Each row comes from the steps of one path. Every step used is in the known rows, and no mark comes twice. Write the path behind each row, first mark first.
Known rows:
belo/sasasep/binep/gizo/rifizu: [-49  -1 -33  11  -7 -22 -13 -10 -87  12   3  41   8  10 -21  23 -26 -17
 -10  13  -2 -41 -18  14]
rifizu/mezo/binep/gizo: [  3   0  16 -16  55  -6 -76 -27  36  -5  32  10 -44  20  33  11  16  25
   8 -13  21 -46 -23  39]
rifizu/sasasep/binep/gizo: [-38  -4 -53 -22  20 -12  -6  -4 -38  18  22   8  -4  16   1 -15   2 -25
  20   4  49 -34 -15  31]
rifizu/mezo/zekid: [  4   9  10 -58  17  16 -27 -67  31  -3   0  -5 -11  -8  -5 -48   5  13
  35  13 -29  14  -7 -13]
sasasep/binep/gizo/rifizu/mezo/zekid: [ -6   0  23   4  66 -16  18  19 -35  -5   5   0 -19  14 -19 -43 -13 -22
  41  39 -40  12 -14 -12]
gizo/rifizu: [-39   7   9 -24 -37  15 -12 -45 -62  -8  -5   3   8 -14 -24  -6 -32   1
  -4 -29  -2  -1 -16 -28]
saref/rifizu/mezo: [ 18 -17  10 -56  24  20 -41 -87 -21 -22  22 -11  12  -8  47 -22   0  14
   8 -22  28  27 -13  11]
saref/rifizu/mezo/binep: [ 21   7   5 -35  40  28 -96 -70   8 -14  13  -4 -10  -4  69  12  23  24
   7 -27  20   7 -13  18]
zekid/sasasep/binep/gizo: [ -9 -18  -8 -32  17  -8 -20 -18 -19   1 -32  36 -16  -2   1  15 -16 -25
 -19  -1   4 -30   4  43]
mezo/binep/gizo: [-12  19   5 -24  15 -15 -85 -25  22   5  15  19 -33  13  -4  30   1  34
  -5 -41  17 -68  -6  31]
zekid/mezo/binep/gizo/rifizu/saref: [ -7  10  17  24  16 -22 -41  15 -38  27   1   7 -57 -18 -30  -3 -31  33
 -12 -22 -24 -34   4  -7]
saref/rifizu/mezo/binep/gizo: [ 30  -3  21 -27  69  -3 -85 -41  15  -9  40   0 -16  17  67  15  13  37
  -4 -29  38 -11 -11  33]
zekid/saref/rifizu/mezo/binep/gizo: [ 49 -18  37 -32  69 -30 -70 -41  23  -7  14  -6 -26  10  41 -22 -17  78
  -3 -38  18 -23  -7  44]
belo/sasasep: [-35   5 -46 -48 -52   9 -55 -94 -18   5  -7  31  22 -10 -10  18 -13  17
 -18 -18  16 -43  -7   5]
zekid/mezo: [  6   1  -3 -55 -26  15 -31 -61 -11  20 -37  -2 -42 -12 -26 -49 -16  14
 -20 -22   7 -32  -8  13]
binep/gizo/rifizu/mezo/zekid: [ -8   0  33 -13  41 -19  22 -15  -8   0  19 -10   1  23 -14 -34 -16   6
  17   7 -28  21 -13 -36]
belo/sasasep/binep/gizo: [-28  -2 -46 -21  -4 -19 -44 -30 -41  17   9  44  -7   6 -15  20 -13  -2
   0  13  21 -68 -11  46]
rifizu/sasasep: [-46   3 -56 -48 -34  18 -15 -66 -20  13   4  -3  24   2  12 -10  -4  -4
   6 -22  42 -10 -16  -8]
sasasep/binep: [-21   0 -12 -44 -14  20 -45 -38 -36  -8 -11  17 -29 -27 -25 -19  -9 -16
  24  -1  -6 -33  -3  26]
saref/rifizu: [  8   1  -2 -66 -18  12 -51 -87 -32  -9  14 -10  19 -18  17  -7 -10  26
  -4 -45  31  11  10   1]
belo/sasasep/binep: [-34   6 -58 -32 -30   8 -55 -65 -44   6 -19  43   3 -20 -12  12  -5 -14
   5  15  -1 -48 -12  31]
gizo/rifizu/sasasep/binep: [-64  -5 -47  -7 -12  23  12 -12 -91   8 -10   4  18  -3   5 -13 -18 -44
  24  10  13  13 -25 -25]
sasasep/binep/gizo/rifizu: [-32  -5  13   4  11 -17  -4  18 -76  -4   6  19 -17   1 -34  -8 -26 -20
  13  -2  -3 -25 -13   8]

Which path is each row?
[ 29  -5  25 -64  18  -6 -13 -64  42  -8 -33  -9 -19 -11 -36 -85 -30  52
  34   3 -53  -8  -5  -3]
rifizu/mezo/zekid/saref
[-32  -3  19 -12 -12 -17   2 -15 -52  -2  22  12   0  10 -30   4 -34  10
 -10 -34  13 -20 -12 -14]
binep/gizo/rifizu
[-22 -23  20   8  51  -8   2  13 -68 -19  21  11 -27   6   3 -27 -17 -26
  29  20   3 -10 -32  20]
sasasep/binep/gizo/rifizu/mezo
[-40  -5   5  20  10 -30  -7  20 -89 -13  28  21 -20 -43 -50  -4 -41  -5
  30  -2 -23 -20   7  -1]
sasasep/binep/gizo/rifizu/saref
[-58  -3 -34  -9  -9 -12  28  -9 -62  14  27   3  33  33  11   2 -26  -6
  -9 -23  48   4 -27 -27]
binep/gizo/rifizu/sasasep
[ 24  10 -27 -69  -3  -8  14 -75   7  20 -26 -32  49  -4   2 -62 -27  48
  10 -21   0  36  17 -28]
mezo/zekid/saref/rifizu/sasasep
[-10   4   9  -8  27 -13  31   9 -31  13 -48  20  12  -3 -19   0 -31 -34
 -14  22 -52  11  14 -23]
mezo/zekid/sasasep/binep/gizo/rifizu
[-21  -1 -50 -57 -17  19 -17 -83 -37  13  16 -18  50   2  45  -5   0   7
  -7 -38  64  34  -1  -6]
saref/rifizu/sasasep
[ 21  13 -35 -57  19  -4  10 -42 -19  26 -39 -24  31 -18  -8 -71 -20  23
  32   9 -13  29  24  -8]
mezo/zekid/saref/rifizu/sasasep/binep
[-28 -25  25  -6  29 -14   2 -19 -41 -15  33   2  -6  19   6 -13 -26   2
   1  -7  13   0 -31  -2]
binep/gizo/rifizu/mezo
[-44  -2  12   3 -14 -32   0  -2 -63 -13  38   9  -2 -30 -47   8 -46  22
   8 -32 -16 -16   8 -24]
binep/gizo/rifizu/saref
[ -7  -7   7 -17  45  28  22 -28 -25  -8 -62  13   5 -17  19 -20 -17 -57
  10  54 -75  50 -10 -26]
gizo/rifizu/mezo/zekid/sasasep/binep
[ 37 -28  21 -61  19  -1 -34 -84 -12 -24   0 -15   1 -23  22 -59 -31  56
  10 -25   5  11  -9  25]
zekid/saref/rifizu/mezo
[-18   5  10   0  25  30 -61 -31 -21 -14   2   9 -25   1  28  10  -3   0
  15  -6 -18   3 -37 -10]
gizo/rifizu/mezo/binep
[-48  19 -31  15  13  -3 -23   1 -33  28  14   5  14  36  23  34  -4   3
 -10 -34  36 -15 -23 -20]
mezo/binep/gizo/rifizu/sasasep
[-21  14 -31  10  26  -6 -11   8 -25  60 -16  -8 -21  38  24  -3  -7   4
 -30 -20  31 -18 -28 -10]
zekid/mezo/binep/gizo/rifizu/sasasep
[ 12 -12  50 -18  39 -41  33 -10  -2  -6 -10 -10  -8  15 -36 -71 -51  46
  17  -3 -51   4 -14 -23]
binep/gizo/rifizu/mezo/zekid/saref
[  9 -17 -28 -36  39 -32   4 -17 -43  15   3  -7  19   9   6 -43 -25  31
   7 -22  39 -11   3  37]
zekid/saref/rifizu/sasasep/binep/gizo
[-15 -41   9   5  59  -3  15  -2 -60 -12 -20  29  -9  10  37   5 -25 -53
 -15  29 -18  12 -27  20]
zekid/sasasep/binep/gizo/rifizu/mezo
[-54   0 -36  30 -12 -33 -18  -4 -93   3  21  44  10 -29 -41  27 -42  -8
   8  13 -25 -35   0   1]
belo/sasasep/binep/gizo/rifizu/saref
[ 17 -16   3 -27  75 -10   0 -21  23   3 -31  17 -18   5  15 -20   1 -31
   5  44 -36   0   2  25]
rifizu/mezo/zekid/sasasep/binep/gizo
